Every row comes from one small tree of marks. The marks that hang from a mark follow it in brackets, in alphabetical order. Every link used is in the known rows. Which tree was each row made from?
Known rows:
puvit(razag): [-10  -5 -18 -22 -25   2  20 -11  -5  -1   9   6  -4  -9 -10  12   6   8
  12  -6 -16 -10  -1]
tufo(zopa): [ -5  14 -32 -27  -6   3 -35 -11 -14   0   3   1   3  17  -1  -9   8  -5
   5  12  -8   5   8]
zofet(razag): [ -6 -20  33  17   5  14  18   6   3  -4   0   3   0   3 -22   4 -15   1
   0  -2  -9  -2  -1]
razag(puvit rifeku valu): [-23  -7 -21  45  46  41  21   4 -18   3 -32   1   9  13   9  25 -11 -19
 -19  -9  29  13  49]
razag(valu(puga)): [  9   2  44  71  37   9 -17  14  -9  24 -24   2  32 -19  -9  13   1 -28
 -31 -27  32   6   3]
razag(puvit(tufo) rifeku valu): [-35  -4 -33  92  25  53  -1 -10 -21  27 -39   0 -21  -8   9  22 -14 -20
 -23  -3  11   4  51]
valu(puga razag(puvit zofet)): [-29 -16 -18  55  38  33 -48 -17 -11 -24 -27   5  10 -15 -11  19  -5  10
   4 -55  12   4  34]
rifeku(razag(puvit valu(puga))): [-18   3  39  98  19  34 -27  17  -6  -2 -26  14  10 -10  19  35   3 -41
 -38 -22  31  19  25]
razag(zofet): [-21 -15 -20  -6   7 -14 -16   3 -10   7  -6   0   3   5  -3   6  -2  16
   1 -24 -14  -2  20]
zopa(puga tufo): [-47  12 -24 -12 -23  34   6  -8 -10   5  -2 -10  26   7   7  -1   7  32
  -4   9  -2  19 -23]
valu(razag): [ -2 -22 -38  54   9  -9  -6  -9   3 -10  -2  -1   1 -11  -3   0   1  21
   9 -17   8   3   1]
razag(puvit(tufo) valu zofet): [-12 -14 -20  56   9  46 -41 -14 -23  35 -41   5 -11 -13  13  22 -12   4
 -21 -27 -22  -2  62]
rifeku(razag(puvit zofet)): [-51 -13 -23  18 -11  15 -23  10 -11 -16  -6  11 -19  14  26  28  -1  -2
  -7 -19 -15  12  40]
zopa(tufo): [-13  12   1  19  -7  15  -4 -26  -2  10   3  -7  -7   0   2   3   3  16
  -7   4  -2  14 -10]
rifeku(razag(puvit)): [-24   2  -6  21 -17  30  -7   7   2 -24  -2  11 -23   8  28  21   2 -16
  -7   4   2  13  22]
puga(zopa(tufo)): [-36  21  17 -13  -9  -3 -10 -26  19  -4  11 -15  -3   3 -24   5   4  12
   7  -7  -1   2 -10]
puvit(razag(valu zofet) tufo(zopa)): [-27 -12 -74  31 -25   4 -47 -24 -40  54 -18   6  -2  -9  -6  16   9  16
  -9 -23 -47 -14  44]
puvit(tufo): [-13   3 -14  42 -19  12 -20 -11  -3  23 -10  -1 -30 -19   2  -3  -4   1
  -3   6 -18  -9   3]
puvit(razag tufo): [-19  -2 -31  25 -45  12  -1 -26  -6  22   3   5 -33 -28 -10  10   3   8
   9  -1 -36 -20   2]
zofet(razag(puvit rifeku valu)): [-28 -26  14  66  50  55  39   7 -14  -2 -33   3  10  15 -15  29 -26 -17
 -19 -12  20  11  49]
razag(rifeku valu zofet): [-51 -30 -45  59  49 -22  13  20 -27  31 -30  -5  22  10   1  23 -11   2
 -21 -35  17   6  43]
valu(puga razag(puvit)): [ -2  -1   0  65  31  47 -34 -20   1 -31 -23   5   2 -21 -13  12  -2  -6
   4 -32  26   6  16]
rifeku(razag(puvit valu zofet)): [-31 -23 -20  58   7  15 -19  18 -18   8 -25  12   5   9  32  38  -1  -4
 -30 -30  -3  16  55]

Write each row's tree:
[-78  19 -73   7 -58  61 -55   4 -21  -7 -11  10 -19  15  34   8  10  -1
  -5  25 -29  18  21]
rifeku(razag(puvit(tufo(zopa(puga)))))
[-44  -9  -5  72  35   3  27   6 -19  21 -21   2  27 -17 -21  32   1 -25
 -20 -35  34  -1  13]
puvit(razag(rifeku valu(puga)))
[-58 -35 -59  36  22 -22  34   6 -32  32 -19   0  18   1 -12  34  -4  11
 -10 -41  -1  -7  41]
puvit(razag(rifeku valu zofet))
[-68   2 -41  34   6  71 -20 -28 -23  -1 -21   3 -41  18 -19   8 -20 -15
   7  16 -19   3  48]
zofet(razag(puvit(tufo(zopa)) rifeku))
[-51  13  13  67  17  -2 -36 -32  21 -12  -1 -15   8 -24 -44   9   6   9
   7 -40  28   7 -16]
valu(puga(zopa(tufo)) razag)
[-50 -16 -57  85  -5   5  31  -7 -23  47 -21   0 -14 -22  -7  26  -3  -3
 -14 -12  -6 -11  27]
puvit(razag(rifeku valu) tufo)
[-67 -33 -86  45  43  21  -5 -13 -19 -23 -24  -2 -10   8  -3  21 -13  22
  13 -40  10   9  53]
valu(razag(puvit rifeku zofet))
[-35 -20 -42  44  17 -10  49   4 -19  23 -13   1  15  -2  -9  28   0  -3
 -11 -17  13  -3  24]
puvit(razag(rifeku valu))
[-38   5 -20  65 -37  40 -26  -4   0  -2  -9  11 -52 -10  28  18  -2 -15
 -10  11 -20   7  26]
rifeku(razag(puvit(tufo)))
[-20   6  44  20  10 -11  -6   0   9   8  -9   0  33 -25 -46  28   8 -23
  -6 -46  16 -19   4]
puvit(razag(valu(puga(zopa))))
[-25  -5  33 110  17 -13 -16  32  -5  21 -16   9  19 -17  12  26   7 -36
 -41 -24  30  16   1]
rifeku(razag(valu(puga)))
[-14  13 -19  67 -14  20 -53 -24 -29  46 -21   9   2 -28 -16  14  12 -19
 -16 -15 -11 -10  16]
puvit(razag(valu(puga)) tufo(zopa))
[-40 -23  -1 105  32  65  19  -5 -16  23 -42   2 -19  -4 -13  26 -29 -18
 -22  -6   3   3  52]
zofet(razag(puvit(tufo) rifeku valu))
[-36 -32 -20  76   3 -35 -14  34 -18  27 -14   7  13   4  24  28   3   1
 -32 -29  -1  13  30]
rifeku(razag(valu zofet))
[-79 -25 -68  -8   6 -21  31  -5 -23   5  -1   0  -5   5 -16  26  -2  16
  10 -30 -14 -10  28]
puvit(razag(rifeku zofet))
[-105    7 -116  -15  -44   28    0   -9  -34   18   -3   -3   -4    5
   -6    5    8   14   16   15  -27   -4    9]
puvit(razag(rifeku) tufo(zopa(puga)))
[-52  17 -68 -17 -41  33 -45  -1 -24  17  -9  -3   4   6   7 -13   9  14
   5  23 -28   2   1]
puvit(tufo(zopa(puga)))
[-64   7  30  57  59 -14   0  19   5   9 -22 -11  30  -6 -40  24  -5 -39
 -19 -39  50  -2  15]
razag(rifeku valu(puga(zopa)))
[ -92   -8 -114   12  -21   -4  -22  -25  -40   29   -6    0  -33    4
  -15   15    1   14   14  -12  -40  -14   41]
puvit(razag(rifeku zofet) tufo(zopa))
[-59 -13  -9  57  14  67  17 -15  -8   0 -25   1 -41   0 -19  17 -29 -12
   1   4 -11  -1  39]
zofet(razag(puvit(tufo) rifeku))
[ 19 -21  45  44  28  62  12  -2  -8  -1 -27   8  13   5 -11  22 -20 -10
 -19 -12   1   6  39]
zofet(razag(puvit valu))
[-88  -9  10  52  65 -29 -16  24  -7  17 -28 -11  34  -2 -42  30  -8 -24
 -18 -62  37  -6  32]
razag(rifeku valu(puga(zopa)) zofet)
[-56 -14 -79  96  17  43  -9 -27  -7  -4 -26  -3 -45 -12   0  13 -13   6
  10 -10   6   3  39]
valu(razag(puvit(tufo) rifeku))
[-43 -19 -69  52  36  37  10 -16  -7 -27 -17  -2 -14   4  -1  15 -10   7
  12 -15  27  11  36]
valu(razag(puvit rifeku))
